What can hang from each mark
K_11: K_694 K_989
K_397: K_89 K_683 K_694
K_989: K_401
K_401: K_989
K_14: K_694
K_694: K_11 K_14 K_397 K_683

Every row comes from one small tree of marks. The marks that hang from a mark follow it in brackets, in the order of their numbers. Every link used is in the known rows. Which tree was each row made from?
Known rows
K_694{K_397}: |  1.33 |  3.11 | -6.09 | -5.39 | -1.40 | -1.21 | -0.51 |  1.82 | -0.40 | -1.85 | -0.67 |  1.37 |  0.32 |  1.47 | -1.94 | -1.64 |
K_694{K_14}: |  2.36 |  5.12 | -5.89 | -5.03 | -1.94 | -0.15 |  0.22 |  2.33 |  0.80 | -2.22 | -0.27 |  1.82 | -0.32 |  2.79 | -1.22 |  0.73 |
K_694{K_11{K_989} K_14 K_397{K_89} K_683}: |  2.37 |  1.51 | -4.84 | -0.92 | -3.33 |  1.49 |  1.23 |  4.09 | -1.12 | -1.25 | -3.43 |  1.98 |  3.65 | -0.03 | -1.41 | -3.75 |
K_694{K_11 K_397 K_683}: |  0.49 |  2.50 | -6.37 | -1.97 | -1.74 | -0.46 |  0.70 |  2.85 | -0.74 | -2.22 | -3.20 |  2.09 |  2.36 |  1.29 | -1.78 | -4.01 |
K_11{K_694 K_989}: |  2.42 |  3.64 | -3.22 | -6.94 | -1.66 | -0.32 | -1.97 |  2.42 | -2.58 |  0.40 | -0.77 |  1.25 |  1.25 |  0.97 |  2.41 |  2.28 |
K_14{K_694{K_397{K_683}}}: |  1.81 |  3.80 | -6.70 | -3.67 | -1.45 | -1.55 |  0.24 |  3.06 | -1.28 |  0.62 | -0.22 |  2.14 | -1.98 |  1.27 | -1.39 | -0.71 |
K_397{K_89 K_683 K_694}: | -1.63 | -1.47 | -4.77 | -2.66 | -0.86 | -0.33 | -3.19 |  6.36 | -0.47 |  0.44 |  1.19 | -0.28 | -1.16 |  2.96 |  1.19 |  0.97 |
K_401{K_989}: |  1.03 |  3.56 | -4.08 | -7.03 | -1.91 | -1.22 | -2.68 |  3.17 | -0.30 | -1.17 |  0.33 |  1.80 |  0.32 |  1.51 |  0.94 | -0.16 |
K_397{K_89 K_694{K_14 K_683}}: |  0.32 |  1.38 | -5.73 | -1.27 | -2.12 |  1.45 | -1.39 |  5.36 | -0.12 | -0.70 |  0.50 |  0.57 |  0.63 |  1.67 |  0.11 | -0.24 |
K_14{K_694{K_683}}: |  1.58 |  5.54 | -6.95 | -4.80 | -1.52 | -0.65 | -0.40 |  3.22 | -1.71 |  0.23 | -0.35 |  2.35 | -1.07 |  1.52 | -0.72 | -0.25 |
K_11{K_694{K_14 K_683} K_989}: |  3.19 |  5.76 | -4.05 | -2.66 | -3.16 |  1.28 | -0.04 |  2.93 | -1.54 |  0.17 | -1.39 |  2.24 |  2.59 |  0.96 |  1.61 |  1.21 |
K_11{K_694{K_14 K_397} K_989{K_401}}: |  3.38 |  6.29 | -2.83 | -2.70 | -2.82 | -0.06 |  0.27 |  0.82 | -2.45 |  0.37 | -2.02 |  2.10 |  2.44 | -0.35 |  1.33 | -0.20 |
K_397{K_89 K_683 K_694{K_11}}: | -1.77 | -2.71 | -4.47 | -2.11 | -0.59 | -0.41 | -2.43 |  6.61 | -0.84 | -0.06 | -0.71 | -0.14 | -0.57 |  2.70 |  1.58 |  0.13 |
K_14{K_694{K_397 K_683}}: |  2.08 |  5.15 | -7.36 | -3.40 | -1.91 | -0.67 |  0.53 |  2.54 | -1.89 |  0.16 | -0.78 |  2.50 | -0.37 |  0.26 | -1.99 | -2.12 |
K_14{K_694{K_11{K_989{K_401}} K_397{K_89} K_683}}: |  1.38 |  2.94 | -4.65 | -2.82 | -2.13 | -0.46 |  0.01 |  3.42 | -4.13 |  1.42 | -3.27 |  2.09 |  1.57 | -1.13 | -0.02 | -3.76 |
K_397{K_89 K_683 K_694{K_11 K_14}}: | -0.25 | -1.28 | -4.64 | -0.44 | -1.48 |  0.43 | -0.93 |  6.49 |  0.08 | -0.53 | -0.83 |  0.39 | -0.53 |  2.69 |  0.98 |  0.38 |
K_14{K_694{K_11 K_397{K_89} K_683}}: |  1.45 |  1.51 | -7.09 | -2.92 | -1.55 | -0.17 |  0.55 |  4.01 | -1.93 |  0.25 | -2.00 |  1.88 |  0.38 | -0.26 | -1.27 | -3.31 |
K_14{K_694{K_11{K_989{K_401}} K_397{K_89 K_683}}}: |  1.15 |  1.74 | -4.04 | -3.04 | -1.75 | -1.29 | -0.17 |  3.93 | -3.51 |  1.83 | -2.64 |  1.74 | -0.09 | -0.15 |  0.49 | -2.31 |

Write each row's tree
|  1.66 | -0.05 | -3.14 | -4.00 | -1.91 |  0.80 | -1.31 |  5.27 | -2.20 | -0.58 | -1.69 |  0.29 |  0.79 |  0.71 |  1.18 |  0.59 | | K_397{K_89 K_694{K_11{K_989} K_14}}
|  1.60 |  2.58 | -7.47 | -3.48 | -1.77 | -0.06 | -0.28 |  3.73 | -1.48 |  0.71 | -0.09 |  1.80 | -0.19 | -0.07 | -1.68 | -2.51 | | K_14{K_694{K_397{K_89} K_683}}
|  3.12 |  2.77 | -4.49 | -1.41 | -3.33 |  1.83 |  0.05 |  3.39 | -1.35 |  0.69 | -1.13 |  1.63 |  3.51 | -0.60 |  0.69 | -0.97 | | K_11{K_694{K_14 K_397{K_89} K_683} K_989}
|  2.25 |  4.33 | -3.54 | -0.19 | -3.35 |  1.24 | -0.13 |  2.55 | -2.07 |  1.18 | -1.75 |  1.82 |  3.85 | -0.77 |  1.50 | -1.88 | | K_11{K_694{K_14 K_397{K_89} K_683} K_989{K_401}}
| -1.22 | -1.19 | -5.15 | -2.31 | -1.00 |  0.45 | -2.20 |  5.84 | -1.50 | -0.68 | -1.27 |  0.14 |  1.07 |  1.48 |  0.98 | -1.31 | | K_397{K_89 K_694{K_11 K_683}}
|  2.50 |  3.72 | -5.64 | -0.62 | -2.26 |  0.14 |  0.98 |  2.63 |  0.74 | -0.32 | -0.37 |  1.98 |  0.67 |  1.71 |  0.06 |  0.42 | | K_11{K_694{K_14 K_397{K_683}}}
|  1.31 |  1.09 | -6.36 | -1.00 | -2.43 |  0.38 |  0.42 |  4.18 |  1.66 | -0.94 |  0.08 |  1.25 |  0.26 |  2.14 | -1.94 | -1.62 | | K_694{K_14 K_397{K_89 K_683}}
|  1.02 |  1.30 | -3.82 | -2.99 | -2.04 | -1.20 |  0.09 |  3.51 | -1.93 | -0.93 | -3.44 |  1.72 |  1.50 |  1.50 | -0.56 | -2.16 | | K_694{K_11{K_989} K_397{K_683}}
|  1.50 |  2.99 | -4.05 |  0.03 | -3.35 |  0.88 |  1.07 |  3.26 | -1.67 | -0.76 | -4.00 |  2.05 |  3.96 | -0.20 | -0.67 | -4.57 | | K_694{K_11{K_989{K_401}} K_14 K_397{K_89} K_683}
|  0.94 |  0.41 | -3.73 | -1.48 | -2.49 |  1.49 | -0.94 |  5.92 | -2.11 | -0.42 | -2.09 |  0.77 |  2.09 |  0.69 |  1.09 | -0.69 | | K_397{K_89 K_694{K_11{K_989} K_14 K_683}}
|  0.22 |  1.75 | -2.91 | -0.56 | -2.46 |  1.10 | -1.16 |  5.19 | -2.64 |  0.03 | -2.62 |  0.96 |  2.41 |  0.57 |  1.74 | -1.46 | | K_397{K_89 K_694{K_11{K_989{K_401}} K_14 K_683}}
|  1.56 |  3.52 | -3.58 | -1.50 | -2.66 |  0.80 | -0.04 |  4.52 | -2.40 | -1.20 | -2.99 |  1.64 |  1.85 |  1.09 |  0.71 | -0.24 | | K_397{K_694{K_11{K_989} K_14 K_683}}
|  1.71 |  4.30 | -3.88 | -4.42 | -2.23 |  0.42 | -1.67 |  3.00 | -2.44 |  0.64 | -1.26 |  1.70 |  2.53 |  0.92 |  2.15 |  1.00 | | K_11{K_694{K_683} K_989}
|  1.89 |  0.36 | -4.76 | -3.95 | -1.77 | -0.75 |  0.00 |  4.57 | -2.98 |  1.43 | -2.15 |  1.62 | -0.41 | -0.05 | -0.15 | -1.60 | | K_14{K_694{K_11{K_989} K_397{K_89 K_683}}}
|  1.08 |  1.60 | -3.26 | -0.18 | -2.86 | -0.01 |  0.72 |  3.83 | -1.13 | -0.30 | -3.34 |  1.64 |  2.14 |  0.95 | -0.12 | -3.05 | | K_694{K_11{K_989{K_401}} K_14 K_397{K_89 K_683}}
|  2.08 |  4.09 | -6.57 | -0.11 | -2.72 |  0.48 |  2.41 |  2.72 |  0.34 | -2.76 | -3.37 |  2.68 |  2.49 |  1.16 | -2.47 | -3.73 | | K_694{K_11 K_14 K_397 K_683}
|  2.23 |  2.54 | -6.40 | -0.53 | -2.48 |  1.56 |  0.48 |  3.25 |  0.52 | -0.24 | -0.24 |  1.52 |  2.44 |  0.36 | -0.19 | -1.35 | | K_11{K_694{K_14 K_397{K_89} K_683}}
|  2.81 |  1.51 | -3.77 | -1.65 | -2.97 |  1.03 | -0.15 |  3.87 | -0.81 |  1.09 | -0.60 |  1.28 |  1.92 |  0.40 |  1.13 |  0.45 | | K_11{K_694{K_14 K_397{K_89 K_683}} K_989}
|  0.14 |  0.33 | -5.33 | -0.73 | -1.79 |  1.32 | -0.61 |  5.74 | -0.54 | -1.16 | -1.42 |  0.70 |  1.18 |  1.46 |  0.39 | -0.97 | | K_397{K_89 K_694{K_11 K_14 K_683}}
|  1.96 |  5.59 | -4.66 | -2.73 | -2.25 | -1.08 |  0.80 |  2.28 | -4.35 |  0.74 | -3.91 |  2.88 |  1.35 | -0.82 | -0.28 | -3.31 | | K_14{K_694{K_11{K_989{K_401}} K_397 K_683}}
|  2.26 |  1.96 | -6.85 | -6.04 | -1.14 | -0.74 | -0.56 |  3.04 | -1.65 |  0.58 |  0.36 |  1.26 | -1.46 | -0.06 | -1.49 | -1.20 | | K_14{K_694{K_397{K_89}}}
